Every row comes from one small tree of marks. Brackets hold a mark, then the marks that hang from it, in the order of their numbers. Every link used is in the known rows. Which tree was each row made from?
Known rows
[K58 K979]: -1.67 2.77 1.34 0.62 4.03 2.20 -1.70 -0.83 -1.35 -1.07 -1.44 0.47 -0.09
 2.26 0.33 0.29 -0.30 1.50 -1.59 -4.26 0.77 1.81 0.83 2.20
[K861 [K917 K743 [K980 [K706 K58]]]]: -1.07 -2.40 -2.13 -2.79 -3.02 0.42 -0.09 -0.63 -0.64 -1.69 2.63 2.10
 2.91 -2.81 -2.77 1.72 -1.36 -1.09 0.09 -1.77 -5.23 -3.82 -4.21 -2.09
[K980 [K706 K58] [K917 K743]]: 0.41 -0.02 -1.72 -1.39 -0.32 -1.55 0.24 1.92 -1.36 1.01 4.32 -0.69 -1.94
 -1.69 -0.04 -0.35 0.43 0.74 0.33 1.22 -1.62 -0.84 -2.32 0.92
[K65 K917]: -2.25 -0.60 2.18 -0.46 0.86 1.19 -0.62 -2.44 0.50 -1.06 0.91 1.60 0.37
 0.56 0.66 3.08 2.99 1.67 -1.69 -3.33 2.62 2.05 1.61 1.94
[K861 [K917 K743 K980]]: -3.40 -2.89 -0.78 0.11 -1.09 2.31 1.05 -0.33 3.20 -2.60 0.98 3.83 4.57
 -3.01 -2.12 2.62 -2.12 0.10 1.82 -4.72 -2.01 -0.93 -2.81 -1.23
[K65 [K917 K743 K861 K980]]: -1.86 -4.23 0.49 0.01 -5.51 0.75 -0.04 -2.98 3.06 -1.90 -2.07 2.92 3.41
 -4.32 -3.58 0.48 0.53 -1.22 3.02 -3.39 -0.11 -1.54 -0.21 -1.21
[K917 [K743 K706]]: -1.32 -0.55 -1.48 -1.88 1.15 2.08 1.73 2.24 -0.93 0.61 3.23 2.35 0.20
 -0.49 -0.71 -1.24 1.06 -0.50 -1.36 -1.38 1.78 2.20 1.51 -1.11
[K980 K706 [K917 K743 K861]]: -0.35 -1.20 -1.88 0.22 -1.59 0.00 0.87 -0.91 0.67 -0.20 1.04 0.47 -1.19
 -3.89 -0.70 -0.89 0.62 1.69 3.57 1.59 0.22 -1.51 -2.54 0.91
[K58 [K706 K980] K979]: 0.48 4.33 3.88 -1.68 1.81 2.25 -2.25 -0.56 -1.01 -0.44 -3.42 -1.20 1.10
 5.79 1.43 1.50 -3.14 1.17 -2.12 -3.50 2.06 2.15 4.98 1.22
[K917 K743 K980]: -1.76 -1.27 0.06 -0.47 -2.36 1.81 0.10 1.79 1.77 -1.06 -1.03 2.62 3.27
 -1.93 -3.13 0.55 -0.10 0.21 1.75 -3.42 -1.25 -0.32 -0.88 -0.67
[K706 K58 K625 K980]: 2.62 2.77 1.62 -0.36 1.37 -1.46 -0.76 1.12 0.10 0.82 -0.17 -4.41 0.91
 3.56 0.52 0.56 -2.64 0.15 -3.20 1.27 0.38 0.26 2.34 1.12
[K861 [K917 [K980 K706]]]: -1.89 -0.66 0.49 -1.15 0.23 2.27 0.22 -3.15 0.20 -2.81 0.74 3.03 2.27
 -1.67 -0.62 3.06 1.42 2.58 -0.27 -1.93 -2.08 -2.73 -3.45 -0.32
[K65 [K917 [K980 [K706 K58]]]]: 0.02 -0.90 1.78 -2.43 -2.76 -0.78 -1.79 -3.05 -1.63 -1.36 -0.41 0.97
 0.19 -0.77 -1.56 2.53 3.56 -0.37 -1.66 -1.48 -1.56 -3.17 -0.50 -0.44
[K625 [K706 [K58 K979]]]: -1.99 0.52 2.51 1.41 2.60 -0.91 -3.58 0.65 -1.80 2.25 -0.61 -1.41 -1.38
 4.77 0.18 -1.57 -0.32 -0.58 -2.61 -2.03 -0.36 1.11 -0.26 0.94
[K65 [K917 [K743 K706]]]: -2.21 -2.63 0.24 -2.56 0.09 1.00 1.35 -0.42 0.36 -1.19 3.81 4.09 0.30
 -1.39 0.29 -0.15 2.99 -1.19 -2.16 -2.49 2.79 2.58 2.52 -1.78
[K917 [K743 [K706 K625]]]: -0.45 -0.23 -0.61 -0.83 2.67 0.59 2.43 1.95 -0.41 -0.85 2.53 1.25 -0.55
 -0.16 1.37 -1.28 -0.48 -1.42 -0.54 0.08 1.86 3.12 1.37 -2.32
[K625 [K706 K58]]: -1.97 -0.68 1.80 1.72 0.34 -1.03 -2.61 2.13 -1.14 3.24 0.77 -1.83 -0.80
 4.05 0.19 -0.38 1.70 0.33 -2.31 -0.07 0.58 0.94 -1.08 1.01
[K743 [K917 [K980 [K706 K58]]]]: 0.75 -0.20 -1.13 -0.49 -2.93 0.46 -3.63 0.35 -1.40 0.11 -1.36 1.57 -1.07
 -0.35 -1.28 2.27 3.06 -0.54 -0.20 1.16 -3.82 -2.38 -1.10 0.31
[K706 [K980 K917]]: 0.38 3.35 1.23 0.01 1.51 -0.19 0.91 1.22 2.39 1.58 0.93 -1.98 0.07 0.94
 1.45 0.97 0.16 3.91 -1.30 0.53 2.76 -0.08 0.21 3.88
[K625 [K706 K980]]: -1.50 0.97 3.64 0.15 -0.12 -0.20 -1.89 2.94 1.76 2.63 -0.79 -1.11 1.20
 3.87 -0.13 0.08 1.47 2.94 -3.25 0.66 2.68 0.57 1.06 1.02
[K980 [K706 K625] [K917 K743 K861]]: 0.86 -1.07 -0.46 1.73 -0.39 -1.38 1.57 -0.90 1.49 -1.46 1.01 -0.80 -1.73
 -4.16 0.85 -0.66 -0.62 0.64 3.25 3.40 0.05 -0.59 -2.18 -0.05
[K743 [K706 K58] K917]: -0.20 -0.40 -2.89 -0.18 1.05 1.06 -0.97 1.59 -2.00 2.24 1.72 1.25 -2.70
 1.09 1.52 0.03 3.24 -1.38 -2.76 1.00 0.10 2.29 1.73 0.27
[K706 K625 [K980 K917]]: 1.34 3.39 1.91 1.00 3.54 -1.52 1.37 1.07 3.40 0.45 0.47 -2.70 -0.34 1.15
 3.31 0.91 -0.97 3.31 -0.54 2.05 2.54 1.22 1.28 2.76
[K980 K706 [K917 K861]]: 0.57 0.16 -0.89 0.54 0.15 0.56 0.65 -2.23 -0.48 0.52 -0.32 -0.51 -2.32
 -1.79 0.51 -0.09 2.36 2.99 2.35 2.20 0.70 -1.92 -1.99 2.73

Write each row's tree
-1.30 1.64 3.05 1.57 1.35 -1.30 0.45 2.71 2.96 2.87 0.53 -1.39 -0.67
 2.66 2.08 -0.33 2.27 3.89 -1.77 1.97 3.26 0.41 -0.44 2.39
[K625 [K706 [K980 K917]]]
1.61 3.33 1.55 1.46 5.65 -2.62 -0.66 -1.48 -2.40 -0.73 1.20 -2.33 -3.81
 1.09 3.43 -0.15 -1.03 0.61 -1.11 1.33 -1.04 0.07 -1.09 1.52
[K980 [K706 [K58 K979] K625] K917]
1.91 5.15 4.24 1.34 4.60 -0.92 0.65 -0.32 1.26 -0.61 -2.92 -2.19 -0.65
 4.44 4.78 1.52 -3.91 1.15 -0.71 -0.40 1.97 3.15 3.22 1.89
[K58 [K706 K625 [K980 K917]] K979]
-1.42 -2.99 -0.30 -3.17 -2.85 -0.51 1.04 0.00 -0.63 -0.23 2.14 2.54 1.05
 -1.32 -2.32 -0.64 2.06 -3.19 -1.35 -2.34 -0.35 -0.64 0.51 -2.95
[K65 [K917 [K743 [K706 K58]] K980]]
1.84 3.08 3.76 -0.36 0.84 0.55 -0.08 0.28 0.44 -0.66 -2.75 -2.40 1.01
 4.90 2.69 2.84 -2.83 0.85 -1.41 0.48 2.73 2.71 4.07 0.46
[K58 [K706 K625 K980]]
1.55 2.92 1.59 -0.11 4.21 -1.03 -2.65 -2.10 -4.12 -1.47 -0.22 -2.53
 -2.85 2.73 1.19 -0.03 -1.88 -0.27 -2.61 -0.48 -2.18 0.02 0.52 0.14
[K980 [K706 [K58 K979] K625]]
-0.80 -2.73 -1.27 0.55 -4.66 1.72 -0.09 0.15 1.63 -0.58 -3.22 1.46 3.25
 -3.29 -3.79 -0.92 -0.77 -0.38 4.49 -2.62 -1.26 -1.86 -1.56 -0.51
[K917 K743 K861 K980]
-1.81 -3.66 -0.92 -1.67 -2.34 0.77 1.42 -2.16 0.14 -0.58 1.51 2.59 0.73
 -2.77 -1.12 -1.24 1.98 -1.65 0.45 -1.63 3.06 0.99 1.18 -1.99
[K65 [K917 [K743 K706] K861]]
-1.28 -3.89 -0.20 -0.22 -1.40 -0.81 2.23 -2.64 1.14 -1.87 1.01 1.43
 -0.09 -2.66 0.64 -1.41 0.44 -2.31 0.92 0.11 3.26 1.88 2.46 -2.89
[K65 [K917 [K743 [K706 K625]] K861]]
0.10 -0.41 -2.99 -1.11 1.92 -0.93 2.60 3.05 -0.98 2.75 5.04 0.04 -1.70
 -0.05 0.96 -2.15 0.75 -0.77 -0.65 0.77 0.43 1.16 -1.18 0.42
[K980 [K917 [K743 [K706 K58]]]]
1.51 3.56 1.99 1.19 0.80 0.74 -0.60 -2.01 0.61 0.75 -4.57 -2.37 0.00
 3.16 2.40 -0.13 -3.41 1.21 1.03 -0.68 2.23 0.56 2.27 2.85
[K58 [K706 [K980 [K917 K861]]] K979]
1.73 0.77 1.58 -0.23 -0.44 -1.09 -1.21 -0.68 -2.07 -0.88 -1.09 -1.44
 -0.25 0.45 -1.20 0.90 0.48 -0.55 -0.19 1.22 -2.85 -2.58 -1.63 -0.70
[K917 [K980 [K706 K58 K625]]]
1.75 1.90 2.91 -0.05 0.31 -1.53 2.39 2.24 3.23 -0.23 -0.06 -1.49 0.71
 1.63 3.44 1.48 -4.24 0.16 1.24 1.49 2.26 3.20 2.34 0.06
[K58 [K706 K625 [K980 [K917 K743]]]]
0.68 2.30 1.51 1.63 4.44 -1.14 -1.90 -1.26 -2.20 -0.61 -0.65 -3.02 -1.67
 3.41 1.55 -0.27 -2.71 -1.13 -2.33 -1.66 -1.10 1.65 1.38 1.14
[K706 [K58 K979] K625]
0.82 0.20 -1.98 0.22 3.40 -2.48 3.33 2.89 -0.01 1.84 4.50 -0.77 -1.88
 -0.22 2.47 -2.30 -0.61 -2.29 -0.01 2.27 0.23 2.12 -0.46 -1.38
[K980 [K917 [K743 [K706 K58 K625]]]]
-0.02 -1.10 -2.41 2.54 0.88 1.01 0.28 -0.61 0.43 -0.13 -2.15 1.60 -2.02
 -0.90 2.35 -0.45 2.05 -1.62 0.73 2.95 1.53 2.34 2.21 -0.81
[K743 [K706 K625] [K917 K861]]
0.40 -0.34 -0.01 0.39 0.77 -0.39 0.24 -2.45 -0.66 -2.77 0.37 -0.23 1.35
 -0.69 -0.52 2.81 -1.06 -0.32 -0.23 0.40 -3.94 -2.95 -3.19 -1.66
[K861 [K917 [K980 [K706 K58 K625]]]]
0.53 -2.53 -1.88 -1.29 -6.19 -0.31 -1.91 -0.96 -1.78 -0.33 -1.54 -0.75
 1.44 -2.76 -5.17 -1.64 -0.68 -1.71 2.97 0.11 -3.84 -4.52 -2.73 -1.80
[K917 K743 K861 [K980 [K706 K58]]]
0.57 -1.66 -0.59 2.39 -3.12 0.77 -1.76 -2.00 1.05 -2.23 -5.01 2.20 -1.45
 -3.27 -0.75 1.59 1.72 -0.51 3.38 2.70 -2.38 -1.86 -0.69 -1.16
[K743 [K917 K861 [K980 [K706 K625]]]]
0.78 1.87 -0.13 1.12 -0.51 0.07 0.73 -0.53 2.93 1.93 -1.74 -2.83 0.96
 -0.36 0.00 -0.27 -0.03 3.67 1.02 1.58 2.56 -1.18 0.07 3.88
[K706 [K980 [K917 K861]]]
-1.36 -2.36 -1.42 2.96 -4.12 2.10 -1.77 -0.80 2.34 0.14 -5.17 2.57 0.98
 -2.20 -1.76 1.43 2.26 -0.42 3.60 -0.65 -1.46 -0.96 -0.45 1.21
[K743 [K917 K861 K980]]
0.12 2.64 0.89 -1.47 2.86 0.35 -3.83 -1.77 -4.88 -0.29 -0.06 -1.30 -2.24
 2.88 -0.60 0.00 -0.15 0.59 -2.78 -1.80 -1.65 -0.83 0.17 1.49
[K980 [K706 [K58 K979]]]
0.70 -2.16 -3.85 1.40 -3.43 0.94 -1.03 0.23 -1.33 1.73 -3.02 1.59 -0.45
 -0.58 -1.77 -1.64 2.63 -2.69 1.56 0.90 -1.67 -1.74 -0.37 -0.95
[K743 [K706 K58] [K917 K861 K980]]
-0.10 -0.22 -1.24 0.77 3.87 -0.93 4.44 2.62 1.64 0.20 3.68 1.44 -1.61
 -1.55 3.05 -1.37 0.34 -0.40 0.71 1.44 2.34 3.22 -0.01 -0.75
[K980 [K917 [K743 [K706 K625]]]]
2.64 3.37 1.46 1.24 2.67 -3.00 1.00 1.52 1.94 1.54 1.42 -5.22 -0.72 2.24
 2.78 0.72 -1.76 1.58 -1.65 2.94 0.92 0.26 0.52 2.78
[K706 K58 K625 [K980 K917]]
0.94 -0.13 -1.57 1.24 -0.04 -0.27 0.10 1.58 -0.36 0.36 -1.18 1.91 -1.12
 0.29 0.81 -0.01 2.00 -3.40 -0.73 1.48 -1.32 0.31 1.10 -2.02
[K743 [K706 K58 K625] [K917 K980]]
1.74 -0.21 -2.80 -2.60 -3.30 -0.51 0.22 1.40 -1.49 2.54 0.86 -3.39 1.57
 0.00 -3.12 -3.91 -2.36 -1.98 -1.43 1.44 0.94 -0.97 0.92 -1.30
[K917 [K743 [K706 K58 K980]] K861]
0.16 -0.83 0.43 -0.27 -3.01 2.20 -1.39 -2.70 -1.15 -0.85 -3.95 0.59 0.50
 -2.02 -3.37 -0.17 2.16 1.56 2.82 -0.23 -1.65 -4.04 -1.84 0.15
[K917 K861 [K980 K706]]
1.90 1.64 -1.21 1.21 -0.99 -1.66 -0.45 -0.25 1.20 2.95 -0.79 -5.54 0.03
 0.92 -0.27 -1.04 -1.17 2.01 0.06 2.43 1.12 -2.34 -0.45 3.52
[K706 K58 [K980 [K917 K861]]]
-0.69 -0.83 0.00 -0.68 -0.09 0.95 2.26 1.84 0.65 -1.21 0.10 3.55 1.56
 -1.59 -0.80 -1.50 0.09 -1.84 1.37 -0.85 0.25 0.37 0.10 -3.44
[K917 [K743 [K706 K625]] K980]
-0.75 -1.32 -3.29 1.19 -0.73 2.37 -0.51 -0.27 -0.36 0.95 -2.17 2.16
 -2.18 -0.62 0.78 -0.65 3.88 -0.55 0.55 0.96 1.28 1.59 1.66 0.62
[K743 K706 [K917 K861]]
1.56 -0.63 -1.98 0.42 -3.41 -2.34 0.34 1.19 2.16 2.86 0.25 -4.11 1.07
 -0.82 -1.67 -2.10 -3.31 0.28 1.51 1.56 -0.15 -1.90 -0.77 1.74
[K706 K58 [K980 [K917 K743 K861]]]
-2.12 -2.19 -1.51 -0.46 3.17 0.94 3.65 -0.24 1.27 -1.91 4.68 2.82 1.31
 -1.51 2.13 0.34 -2.55 -1.10 -0.77 -0.95 0.54 2.33 -0.25 -3.10
[K861 [K917 [K743 [K706 K625]]]]
0.87 -1.16 -0.82 -0.98 -0.66 -0.97 1.85 2.23 -1.08 -0.01 0.90 0.78 0.69
 -0.32 -1.44 -2.38 -1.12 -3.82 0.48 -0.25 -1.29 -0.14 -0.02 -4.03
[K917 [K743 [K706 K58 K625]] K980]
0.54 -1.96 0.46 0.66 -3.93 -0.06 -0.07 -1.28 0.38 -2.94 -3.04 0.87 1.27
 -3.90 -3.42 -0.75 -0.95 -1.07 4.55 0.88 -2.16 -2.70 -1.82 -2.85
[K917 K743 K861 [K980 [K706 K625]]]
0.45 0.27 0.52 -1.76 -1.61 0.13 -3.03 0.08 -2.87 -1.33 -0.56 0.74 0.77
 -0.36 -3.42 -0.99 -1.65 -1.88 -0.24 -2.88 -4.09 -2.48 -1.45 -1.77
[K917 K743 [K980 [K706 [K58 K979]]]]
1.86 1.67 0.86 -0.58 1.70 -0.97 -1.43 -0.69 -2.87 -0.84 1.11 -2.89 -2.13
 1.86 0.59 1.32 0.03 0.25 -1.69 2.43 -1.16 0.01 -0.09 0.11
[K980 [K706 K58 K625]]
-1.57 -0.04 -2.29 -0.61 2.46 1.07 3.33 2.63 0.73 1.46 4.11 2.20 -1.05
 -1.01 1.54 -1.33 1.90 1.15 0.43 0.04 2.37 1.86 -0.09 0.10
[K980 [K917 [K743 K706]]]
